What can hang from each mark:
F: L V
K: D G L V
G: F K L
D: K L
L: C F G K V
V: F L
C: G V

Each row was made from one small tree. The marks that hang from a mark follow it in brackets, in alphabetical order. Every link used is in the known rows. Write each row's tree.
In the rows, 128 means zero.
Known rows:
D[L[F[V]]]: [151 144  80  92 119 212  91 135  97 114 119  57 118 104 110 127 132  99
  97 138 115 139 150  99  72 117 134 140 144  69  69 152 131 146 155 145
 130 156  85 107 113]
C[V[L]]: [156 164  99 101 131 197  87 133 105 131 120  78  99 113  76 136 121 101
  88  96 147 116 125 123  99 102 119 110 138 116 126 106 124 107 168 131
 149 171  79 115 115]
L[C[G V] K]: [149 144 121  94 117 179 111  77  86 111 113  77  94 117  88 134 123 107
 100  93 142 124 102 155  98 114 124  97 143 130 145 120  90 129 183 128
 123 181 108 128  99]
C[G]: [138 133 110 106 123 172 123 125  99 125 104  88 106 117  98 133 122 127
 108 120 138 165 112 100  75  98 112 115 136 120 125 150 122 126 175 137
 136 167 101 120 109]
K[V[L[C]]]: [169 117  91 113 120 181 105 131  98 125 116  49 102 111 104 148 120 100
 104  75 134 132 138 109 124  99 133 137  99 100 111 139  89 118 152 119
 152 184 116 112 112]
D[K L[C G V]]: [135 102 105 125 108 172 105 100  87 125 116  63 112 111 117 158 135  84
  99 109 113 112 122 108  90 121 124 122 161  45  63 137 122 158 145 127
 114 168 117 116 101]
D[L[V]]: [157 114  96  98 112 179  93 115  77 126 123  94 105 114 121 148 136 103
  90 114 130 114 120  89 106  95 121 122 140  64  62 137 146 147 164 140
 129 172  96 113  98]
K[D G[F]]: [141 156 160 120 103 180  93 149 104 134 104 124 137 116 130 134 126 151
  79 142 177 115 149 114 161  88 129 144 189 121 130 124 139  85 187 157
 154 172 103 134 116]
L[F]: [148 133  73 111 112 180  98 131  96 121 118  62 106 111 103 136 132 138
  98 132 138 124 140  95  64 111 112 128 149 110 102 131 134 123 170 138
 134 177  91 137 117]
F[L[V]]: [136 118  95  97 117 160  98 116  77 130 124  97 103 127 116 152 134 126
  96  91 152 146 118  81  98 100 113  91 145 111  73 111 134 106 184 134
 136 162 115 155  90]
L[G[F]]: [129 147 109 106 114 178 108 125 114 129  97 107 117 105 108 153 137 153
 101 132 198 119 130 115  92 131 125 134 144 109 126 134 139 113 182 126
 141 169 103 144 119]
F[L[G[K]] V]: [102 162 104 116 115 193 100 136 119 134 100  86 117 114 106 144 144 124
 102 106 154 185 102  76  47 138 135 109 156 108  93 132 143  97 178 140
 138 114 100 168 108]
G[F[V]]: [109 159 105 102 120 213  97 136  97 137  96  91 121 109  98 133 133 156
  94 123 170 147 135 116 134 118 144 148 143 118  95 141 131 105 179 148
 150 163 104 135 131]
K[D L]: [139 153 128 118 101 186  92 143  95 125 125 136 113 112  97 125 120 134
  83 140 144  82 122 103 106 110 121 127 154 113 122 132 134 140 190 154
 156 175  81 128 120]
D[K[G[F] L V]]: [ 98 152 153 147 109 188 101 189  96 126 108 109 146 122 114 136 124 138
  82 165 137 106 151 103 174 113 133 113 120 108 117 122 136 136 202 129
 158 175  92 114 109]
D[L[G V]]: [162 120 110  99 108 175 102 102  89 119 119 103 109 108 121 157 137  98
  96 131 160 118 117  89  57 112 118 133 146  56  64 142 154 150 148 131
 123 166  99 123  99]
F[V[L[C[G]]]]: [145 129 104  92 138 197 128 108 106 130  95  45 101 118  72 136 117  93
 109  89 132 213 133 128  83 101 140 144 142 102  93 146  86 110 140 144
 143 167 105  97 135]
D[K]: [118 137  84 147 128 182 104 146  94 133 110  81 108 116 101 127 125 132
 100 121 110 125 109 103 118 114 113 110 152 111 116 133 131 131 173 137
 137 165 100 126 118]
G[F L[C]]: [124 133  93  89 121 178 115 131 101 122 113  76  98 104 104 141 127 183
  93  86 147 103 140 125 149 107 136 130 143 105 130 133  77  93 172 141
 151 148 124 146 128]
G[K]: [117 153  83 145 123 175  97 140  91 135 108  80  96 103  98 138 145 138
  95 120 130 130 101  71  89 106 121 119 147 119 114 135 124 119 181 145
 145 135  97 142 119]
L[G[K[D]] V]: [130 148 139 142  93 171  96 119  96 142 104 115 130 107 116 152 151 131
  87 128 165 101 108  69  42 127 135 142 186  88  59 137 172 110 154 154
 138 138 103 149 110]
V[F[L[G K]]]: [125 137 122 107 142 147 111  78 104 106 125 131 122 121 106 164 125 115
 100 112 168 176  59 119  43 139 114  84 153 117 133 125 134  95 189 112
 146 149 103 191  86]
K[D G]: [160 154 148 123 103 176  93 137  95 125 112 107 122 118 127 128 122 136
  85 142 149 127 121 100 114  67 117 143 186 110 124 126 139  98 175 165
 147 172 101 133 104]
D[L[C[V] K]]: [164 134 101  90 114 192  87  77  80 102 127  83  91 107 104 137 131  89
  84  92 127  82 115 156 137 111 125  98 139  91 137 122  90 157 181 128
 119 180 102 127  90]
K[V]: [150 143 103 116 105 187  97 144  96 128 111  81 109 117 128 133 128 137
 101 113 149 110 117  93 106 104 123 130 100 112 117 150 131 133 177 128
 153 183 111 133  96]
L[F G V]: [156 130  97 104  97 176  99 102  91 125 118  76 119 104 109 166 146 131
 100 136 170 125 136  81   4 132 122 138 154  84  44 127 162 127 148 127
 122 180  93 146 103]
F[L[K]]: [142 134  88 107 124 157 102  93  81 113 134 122 102 122 109 147 130 127
  94  96 158 151 103 119 116 118 108  73 143 127 140 123 126 104 187 126
 136 157 109 167  85]
F[V[L[K]]]: [157 166  75 118 134 198 108  96  96 114 118 107 114 107  75 144 125 108
  98 107 162 181 115 129 107 121 132 129 144 102  89 138 129 105 140 148
 146 161  89 117 124]
G[F L[C K V]]: [139 127  96  92 111 166 120  78  65 112 122 111 104 103 107 163 134 173
  87  84 166  95 133 137 152 118 143 126 148  93  75 123 108  96 161 139
 136 153 135 153 111]
D[L[C F K]]: [172 108  65 103 116 171  99  82  83 101 135  63  97 105 112 143 135  95
  94 106 118 113 149 127 103 118 122 114 146  71 106 141  96 153 161 126
 117 172 106 123 104]
F[V[L[C G K]]]: [161 151  89 108 124 197 112  58 111 115 114  85 110 104  79 161 131  99
  99  93 174 190 117 145  77 135 146 146 145  84  95 142 108 111 130 139
 137 162  97 126 124]
K[G V[L]]: [176 145 124 119 116 177 101 154 110 122 116  80 124 120 122 141 121 106
  93 127 151 161 135  95 118  74 120 135 115  99 112 128 127 101 147 132
 158 176 100 106 104]
F[L[G[K] V]]: [115 134 110 122 114 157 103 115  94 139 110  99 112 113 112 166 151 120
  98 103 161 147 104  62  36 130 124  97 157  97  68 114 151 107 176 124
 132 120 114 172  93]
V[L[C[G[F K]]]]: [108 120 109 124 145 164 133 139 111 132  91  57 104 109  72 148 139 106
 105  91 143 171 154 112 125 119 133 119 147 113 124 136  83  93 161 132
 151 132 112 104 142]

Write each row's tree:
[155 173 146 111 152 175  91 103 101 104 121 101 130 116  85 152 119  89
  76 125 154 171  82 141  93  94 121 109 162 120 133  95 125  89 169 138
 152 167  75 130  98] : C[V[F L[K[G]]]]
[126 158 108  88 113 192 104 113 113 129 111  94 115 120 107 146 126 127
 104 111 165 184 108 103  54 129 130 115 146 109  99 137 139 101 178 133
 139 150 103 163 105] : F[L[G] V]
[110 139 125 102 101 175 106 117  93 128 110 137 125 112  93 167 139 143
  88 155 199  98 136 101  87 141 136 134 141  93  67 112 161 144 182 130
 149 174  90 137 122] : K[L[G[F] V]]
[119 156 137 126 111 179 111 190 102 124 112  93 138 119 131 131 120 178
  88 132 127 108 147 102 166  93 133 119 128  99 117 143 129  87 169 138
 154 147 123 126 101] : D[K[G[F L] V]]
[181 127 106 119  96 176 101 100  85 102 122  52 123 115 139 146 136 123
  96 122 138 132 143 119 111 100 137 138 126 102 106 129 108 125 164 127
 131 190 117 136  85] : L[C F K[G V]]
[132 133  93 104  97 177  94 124  79 119 130  87 114 112  94 154 138 128
  89 148 143 100 142  80  55 127 123 117 142  96  45 108 152 152 172 138
 136 183  79 128 113] : K[L[F V]]
[149 154 139 117 109 175 100 122  91 112 108 124 136 118 132 147 137 149
  89 138 181 129 137 125 169 106 135 127 120 121 127 136 135 107 186 130
 148 182 117 137  87] : L[K[G[F] V]]
[143 127 113  86 113 192 110 114  96 120 106  20 100 116  90 136 125 110
 103 102 119 120 145 130  51 115 126 111 148 121 122 117  90 133 180 129
 123 190  99 119 107] : L[C[G V] F]
[ 98 158 120 114 137 161 133 164 105 125  93  98 110 109  87 135 140 173
 102 119 132 136 133  93 101 113 127 105 143 114 123 153 115  84 172 145
 150 102 114 131 129] : C[G[F K L]]
[105 142 143  74 124 175 108 138 102 129 103 100 109 130  94 135 120 127
  97  96 163 133 144 133 116 120 119  67 140 143 148 116 122  85 221 119
 137 160 107 138  94] : C[G[F[L]] V]
[177 120  53 115 132 165 109  80  89 107 129  59 104 105  82 155 128  97
  93  87 141 148 153 137  88 128 127 124 150  95 104 122  89 113 143 125
 130 174 101 119 119] : V[L[C F K]]
[183 123 122 115 113 177 106 135 107 126 115  48 110 116 120 148 123 100
  99 102 137 160 145 105 134  72 130 142 119  98 115 121  90 108 149 128
 153 182 112 104 105] : K[G V[L[C]]]
[145 146 112 102 116 171 101  90 100 106 113 134 123 104 111 154 137 117
  92 136 187 114 132 134 120 143 122 115 140  72 127 148 142 139 171 120
 136 153  99 131 105] : D[L[G[F] K]]
[138 143 168 112 131 154  94 105  92 108 131 140 148 126 126 142 115 114
  83 122 148 176  86 120 113  93 120  93 192 131 137 117 129  72 195 142
 154 156 107 175  80] : V[F[L[K[D G]]]]
[128 146 119 109 136 191  95  76  87 109 120  76 107 110  86 147 125 111
  85  92 133 119  68 152  98 123 133 106 147 133 141 111  89 119 197 126
 141 180  94 167 100] : L[C[V[F]] K]
[113 154 146 146  99 185  93 180 101 142  94 110 143 106 126 134 141 148
  88 112 153  69 150  84 146 129 146 140 134 123 113 154 143  97 193 141
 172 140 119 136 113] : G[F K[D V]]
[171 129 138 109  97 186  84 152  96 124 119 112 129 116 145 122 122 103
  90 117 127  68 136  91 123 100 128 138 120  78 114 170 137 132 167 139
 153 174 110 118  89] : K[D[L] V]
[160 130  72 115 106 169 102  75  66 108 128  92 118 106 109 161 143 127
  89 120 156 116 127 102  67 127 121 123 154  93  46 122 157 128 155 134
 121 176 102 145  95] : L[F K V]
[108 156 132 122 127 206  95 166 104 123 101  84 142 116 116 130 129 110
  86 150 116 161 154 118 179  97 141 134 167  75  91 140 137 120 170 151
 134 151  95  93 119] : D[K[G[F[V]]] L]
[131  92  87 125 120 177  98 116  71 129 119  50 104 114 120 144 130  87
  91  95  84 106 132 104 137 101 123 117 154  60  62 127 112 158 154 133
 122 172 118 107 104] : D[K L[C V]]
[134 120  91 130 100 175 105 100  90 135 108  31 112  94 107 170 156 122
  98 112 143 123 137  75  15 139 139 144 170  82  39 120 130 131 153 131
 121 150 108 149 117] : L[C F G[K] V]
[109 125 132 116 146 195  86 138  94 117 119  36 112 116  97 132 119  76
  85  98  68 101  90 135 119 110 128  98 148  91 130 123  84 145 190 121
 136 168  95 125 102] : D[K L[C[V[F]]]]
[ 81 150 155 105 153 168 106 151 106 130 102  73 121 123  87 135 131 101
 101 105 112 175  74  93  38 116 121  63 149 147 147 113 113  87 217 121
 146 122  97 165  95] : C[G[K] V[F[L]]]
[108 164 129 147  98 178  92 160  94 133 117 125 120 104  91 130 144 128
  82 141 128  82 118  79 100 121 130 114 166 113 118 132 140 136 195 158
 162 139  77 134 131] : G[K[D L]]
[136 109 122 107 166 162 135 112 107 118 102  52 108 119  74 151 115  87
 113  93 123 208  94 121  64 103 121 125 140 110 128 135  75 100 158 124
 157 168 106 112 129] : V[F L[C[G]]]
[139 143 126 139  84 172  95 122  93 136 112  88 138 105 118 155 154 130
  90 136 156  92 143  62   4 140 139 147 197  83  42 131 181 113 156 147
 133 142  98 146 110] : L[F G[K[D]] V]
[127 132 111 109 108 178 111 104 109 132  96  79 107 107 103 156 132 143
 100 108 181 122 142 127 109 126 133 143 147 104 131 133 102 118 183 126
 144 175 114 150 121] : L[C G[F]]
[145 147 154 113  82 172  95 112  92 128 122 147 129 112 101 157 133 126
  82 152 178  80 121  90  49 127 130 136 165  91  65 125 170 142 171 149
 143 183  81 135 113] : K[D L[G V]]
[121 153 152 115 103 186  95 172 101 122 109 121 130 115 118 137 126 146
  84 167 168 111 151 102 159 100 129 128 106 115 127 116 132 133 202 134
 168 182  91 121 110] : K[G[F] L V]
[128 129 143 132 112 180  96 179  95 121 102  85 142 121 148 128 131 113
  85 142 119 113 159 106 189  98 127 122 127  79 113 146 132 131 178 128
 144 167 113  97  93] : D[K[G[F] V] L]
[104 125  91 145 114 180 111 138  87 126 120  74 100 114  86 133 123 121
  95 122  95 105 122 115 134 119 119 100 141 107 124 120  91 162 186 135
 145 177  93 124 129] : D[K[L[C]]]
[165 103 126 100 100 179  90 103  72 128 124  87 109 110 129 146 131  89
  82  91 123  81 140 105 127  92 132 141 175  63  68 137 110 141 156 150
 133 178 113 116 104] : K[D[L[C V]]]
[138 120 119 121 130 177 107  94  82 106 118  80 122 112 120 151 128 117
 101  94 138 135  71 131 105 123 134 132 101 118 124 141  90 122 181 115
 157 186 123 157  93] : L[C K[V[F]]]
[133 174 148  84 148 177 118 108  94  94 124 116 115 115  77 136 117 137
  93 115 130 138  60 139  47 113 124  85 141 127 140 140 115  94 180 133
 141 142  98 148 100] : C[G[L[K]] V[F]]
[128 171 120 130 111 172  99 164  99 127 120 114 114 100 108 128 135 167
  82 112 119  84 115  78  90 105 128 121 173 106 111 151 129  84 168 167
 152 108 103 147 122] : G[K[D] L]
[ 98 151  97 113 116 169 110 153  83 129 108 105 117  98 104 155 152 183
  88 107 150  97 134  77 118 111 143 123 150  97  60 125 138  86 166 150
 149 108 114 145 126] : G[F K L[V]]
[144  99  91 129 113 183  93 152  93 118 119  20 123 114 133 134 129  83
  97 105  66  87 162 101 118 127 129 119 111  60  93 156 101 155 158 113
 129 179 113 103  96] : D[K[V] L[C F]]
[117 115 102 121 108 157 106 100  94 142 113  67 100 110 114 170 150 115
  99  77 148 143 111  78  61 128 131 106 162  96  69 107 119 106 176 128
 130 133 122 169  95] : F[L[C G[K] V]]
[146 137 110 133 107 172  83 162  95 122 118  77 124 104 117 128 144  98
  85 128 106  82 155  75  74 118 126 124 175  73  99 151 140 130 165 148
 140 129  90 118 114] : G[K[D[L[F]]]]
[145 140  82 143 122 178 103 167 105 128 109  47 126 107  95 143 147 104
 100 109 124 131 154  68  64 132 128 128 109  93  89 140 131 110 149 126
 155 137  95 112 112] : G[K[V[L[F]]]]
[105 136 145 138 141 171 117 163 104 129  84  70 132 116 110 139 138 121
 110 124 111 170  73  71  51 114 131 123 105 128 115 160 124 108 187 127
 163 139 108 142 102] : C[G[K[V[F]]]]
[137 127 111 126 114 167 110 129  78 124 123  58 113 113 123 144 127 154
  88 105  93 132 124  99 131  71 128 121 177  79  62 112 105 106 143 154
 128 153 124 130 102] : D[K[G[L[C V]]]]
[144 137  72  99 107 215  98 117  96 123 109  27 112 104 101 134 130 127
 102 104 127 151 142 109  75 121 146 157 149 100  73 134 102 126 161 148
 132 176 101 137 126] : L[C F[V]]
[139 120 131 112  89 178  95 107  76 130 127 108 113 111 102 147 128 120
  82 114 141  76 133 105 116 105 135 138 166  97  66 115 117 146 184 152
 150 191 101 129 119] : K[D L[C V]]
[151 146 134 114  79 190  85 164  94 115 132 103 139 114 115 131 129 124
  84 149 139  58 155  88  77 134 133 134 119 106  98 151 149 144 183 134
 162 189  86 126 102] : K[D L[F] V]
